(in the rows, 128 means zero)
Known rows, with every way that one mark hangs from another
K_673(K_76(K_75 K_431)): [108 148 117 122 183 150  89 139 107 127 130 136 104 114 147 130 106 123
 158 117 156 164 103 100  94]
K_701(K_431(K_76(K_475 K_786))): [155 163 106  94 142  81 150 115 153 138 151 136 110 136 152 149 145  92
 142  80  45 146 133 114  78]
K_701(K_431(K_76(K_420 K_786))): [179 159 103  90 126  94 129 118 136 140 160 125 122 125 143 145 136  85
 137  91  69 147 124 112  69]
K_701(K_431(K_76)): [123 136 115 101 116  90 155 118 142 143 149 152 125 127 149 143 131 129
 130 111  37 133 105 130 111]
K_701(K_431(K_76(K_420) K_635)): [148 152  64  99 123 101 140 123 133 146 174 140 117 116 147 142 127  91
 139 104  44 152 136 142  65]
K_786(K_76(K_431)): [103 125 151 113 164 150 112 126 114 127 128 125 110 114 142 136 115 106
 153 127 128 169 129 109 137]
K_654(K_712): [112 141 112 124 151 133 118 132 142 122 128 123 132 124 123 134 129  86
 107 130 147 132 143 156 126]
K_673(K_76(K_420 K_431(K_635) K_475)): [144 167  64 104 190 152  84 142 103 128 126 113  93 123 141 137 123  79
 179  90 145 185 147 142  63]
K_701(K_431(K_76(K_75) K_635)): [115 148  64 114 138  96 154 119 142 149 191 163 106 108 164 139 114 110
 133 115  42 143 131 117  55]
K_431(K_76(K_75 K_786) K_635): [130 158  86 123 150 117 139 119 129 142 180 144  96 109 152 132 117  91
 129 103  88 138 140  98  47]
K_673(K_76(K_75 K_475 K_786)): [175 173  86 116 198 134 102 139 127 124 149 112  95 123 136 128 129  74
 153  81 166 147 149  88  62]
K_76(K_420 K_431(K_635) K_475 K_786): [158 168  85 111 174 141  92 128 113 131 136 104  98 126 146 141 130  74
 163  94 134 182 169 120  50]
K_76(K_420 K_431(K_635) K_475): [141 154  87 113 170 144  92 129 113 133 128 104 101 128 145 138 120  97
 163 107 110 182 154 135  66]
K_44(K_420): [135 110 113 139  93 118 114 139 116 125 146 119 136 126 127 128 143 112
 107 136 118 142 117 106 120]
K_76(K_75 K_420 K_431(K_635) K_786): [146 163  81 124 174 147  83 131 107 134 165 118  99 106 152 132 111  78
 153 113 158 172 154  89  32]
K_431(K_76(K_420 K_786) K_635(K_712)): [159 177  77  96 137 112 137 121 123 142 168 117 104 112 133 144 132  34
 135  96 110 148 169 137  64]
K_673(K_76(K_420 K_431)): [143 149 116 106 166 154  73 138  97 126 112 115 115 123 132 133 116 107
 166 108 159 170 106 125 101]
K_635(K_712): [124 144 118 114 131 119 139 129 129 131 132 126 123 126 123 135 131  85
 126 132 151 130 158 141 136]
K_76(K_431(K_635)): [ 80 132 106 131 144 139 126 128 113 135 130 150 112 115 149 137 117 124
 149 132 118 158 133 136 102]
K_654(K_712(K_635)): [108 153  88 116 166 142 123 131 147 112 131 126 139 114 120 137 131  87
  84 137 144 135 152 178 125]
K_701(K_431(K_76(K_420 K_786) K_635)): [168 165  60  98 128  95 140 121 133 144 180 138 112 114 148 143 140  72
 140  90  66 152 145 121  48]
K_76(K_75 K_420 K_431(K_635) K_475): [148 163  73 118 190 150  80 132 113 135 152 100  93 122 153 134 106  88
 159 109 119 186 160 112  38]
K_431(K_76 K_635(K_712(K_654))): [ 89 171  75  94 131 103 167 115 141 141 153 136 107 108 133 155 135  34
 119 121  71 148 181 178  95]
K_673(K_76): [131 140 107 117 148 138 118 137 117 123 124 131 121 122 124 126 128 112
 144 110 158 132 117 132 125]
K_76(K_420 K_431(K_635) K_786): [138 155  92 118 154 140  99 130 107 132 141 121 109 114 143 137 125  84
 156 110 149 169 152 115  62]

Rows
[157 142 128 108 188 166  74 134 106 129 155  94 101 109 143 131  98  84
 153 119 144 184 141  80  82]
K_786(K_76(K_75 K_420 K_431))
[178 171 114 111 191 144  67 129 116 130 141  83  97 130 148 137 116  81
 156  97 145 180 149  78  43]
K_76(K_75 K_420 K_431 K_475 K_786)
[164 145 112 114 193 147 111 133 135 123 162  99  95 122 139 128 116  72
 142 108 120 155 164  90  92]
K_786(K_76(K_75 K_475))
[164 147 131  96 190 159  83 130 114 124 131  83  99 128 138 138 117  77
 162 102 118 192 150 110 101]
K_786(K_76(K_420 K_431 K_475))
[211 173  94 114 180 136  85 134 128 126 157  77 103 131 132 128 126  67
 139  92 148 154 167  80  44]
K_76(K_75 K_420 K_475 K_786)
[147 157 103 111 183 161  63 140  98 127 135 110 105 115 140 129 103 103
 161 110 166 176 113  98  73]
K_673(K_76(K_75 K_420 K_431))
[106 156  64  95 122  81 177 119 141 151 171 164 114 114 151 151 131  68
 135 115  56 140 153 159  89]
K_701(K_431(K_76 K_635(K_712)))
[163 175  72  89 151 117 132 124 129 143 156 102  94 129 134 145 127  47
 141  91  69 160 172 156  68]
K_431(K_76(K_420 K_475) K_635(K_712))
[185 142 107 112 170 157  88 135 117 124 173  87 107 111 129 122 108  66
 137 118 146 157 156  84  86]
K_786(K_76(K_75 K_420))
[159 161 105  98 187 151  72 137 106 124 106  99 102 134 134 136 124  94
 173  90 142 183 121 126  91]
K_673(K_76(K_420 K_431 K_475))
[104 153  93 135 171 137 110 127 115 137 161 145  99 104 158 134 114  99
 149 121 152 161 151  92  52]
K_76(K_75 K_431(K_635) K_786)
[188 163  89 102 174 142  89 140 117 120 124  91 107 136 118 130 132  77
 157  86 144 157 139 132  89]
K_673(K_76(K_420 K_475))
[134 180  65  84 132 113 137 118 131 138 159 109 108 110 126 154 131  11
 124 114  77 158 187 176  73]
K_431(K_76(K_420) K_635(K_712(K_654)))
[161 165 117 108 170 114 124 118 138 136 157 112  93 131 148 137 122 101
 132  86  74 145 134  85  62]
K_431(K_76(K_75 K_475 K_786))
[180 173  78 101 159 123 124 119 127 137 159 104  95 128 139 139 134  63
 142  75  73 157 158 127  43]
K_431(K_76(K_420 K_475 K_786) K_635)
[ 94 163  91 109 174 127 132 130 123 138 128 133  99 124 148 148 127  69
 157 118 124 170 176 153  95]
K_76(K_431(K_635(K_712)) K_475)
[184 160 118 108 149 129 101 121 125 136 167  99 107 121 137 131 115  87
 127  97 100 146 124  83  50]
K_431(K_76(K_75 K_420 K_786))
[167 170  98 104 205 157  58 141 104 126 131  94  92 127 143 133 106  90
 170  94 153 185 126 100  60]
K_673(K_76(K_75 K_420 K_431 K_475))
[108 141  74 108 118  93 165 116 140 146 169 167 116 116 156 143 131 115
 134 112  37 138 126 145  83]
K_701(K_431(K_76 K_635))
[113 134 140 118 185 155 100 127 115 128 150 122 102 107 151 131 100 101
 148 127 133 171 134  81 105]
K_786(K_76(K_75 K_431))
[207 176  88 102 179 139  89 142 117 119 130  87 104 133 120 131 142  56
 157  72 171 154 153 115  72]
K_673(K_76(K_420 K_475 K_786))
[153 157 132 107 153 112 136 116 140 135 135 115 103 137 140 139 135 104
 135  83  65 144 126 114  90]
K_431(K_76(K_475 K_786))
[ 87 138  96 136 165 141 110 129 115 137 154 145 103 110 158 131 105 119
 146 134 128 162 135 107  71]
K_76(K_75 K_431(K_635))
[ 65 166  84 105 151 121 136 124 124 135 130 138 112 106 141 156 131  35
 140 141 137 170 190 170  99]
K_76(K_431(K_635(K_712(K_654))))
[186 162 107 101 166 131  95 122 132 137 156  86  99 136 140 135 111 101
 134  91  56 158 126 104  55]
K_431(K_76(K_75 K_420 K_475))
[155 154  77 114 145 133 112 125 120 142 179 115 102 112 144 131 105  99
 129 108  73 149 133 115  44]
K_431(K_76(K_75 K_420) K_635)
[165 170  95  97 164  85 139 119 152 141 173 129 100 129 160 145 130  90
 138  82  52 151 137  89  48]
K_701(K_431(K_76(K_75 K_475 K_786)))
[ 84 156  88 123 167 133 123 129 116 139 156 144 101 105 154 139 109  75
 145 138 148 162 164 124  77]
K_76(K_75 K_431(K_635(K_712)))
[127 166  74 113 169 144  98 134 107 140 162 116 101 107 147 138 106  57
 151 130 154 176 173 122  56]
K_76(K_75 K_420 K_431(K_635(K_712)))
[213 184  75 105 200 143  75 143 118 121 152  82  95 125 128 126 126  51
 156  76 177 158 157  88  42]
K_673(K_76(K_75 K_420 K_475 K_786))
[ 96 144 100 123 170 136 120 129 122 135 124 134 101 128 153 139 123 113
 159 116 106 171 149 139  86]
K_76(K_431(K_635) K_475)
[125 173  75 110 153 111 150 121 131 145 186 140  93 105 148 141 120  52
 128 107 110 138 167 110  57]
K_431(K_76(K_75 K_786) K_635(K_712))
[196 171  85 112 181 144  79 144 112 122 157  99 107 113 126 123 122  63
 147  93 194 145 139  81  57]
K_673(K_76(K_75 K_420 K_786))
[146 152 120 111 161 121 123 119 138 139 152 114  98 134 146 136 113 119
 131 100  53 145 122 106  77]
K_431(K_76(K_75 K_475))
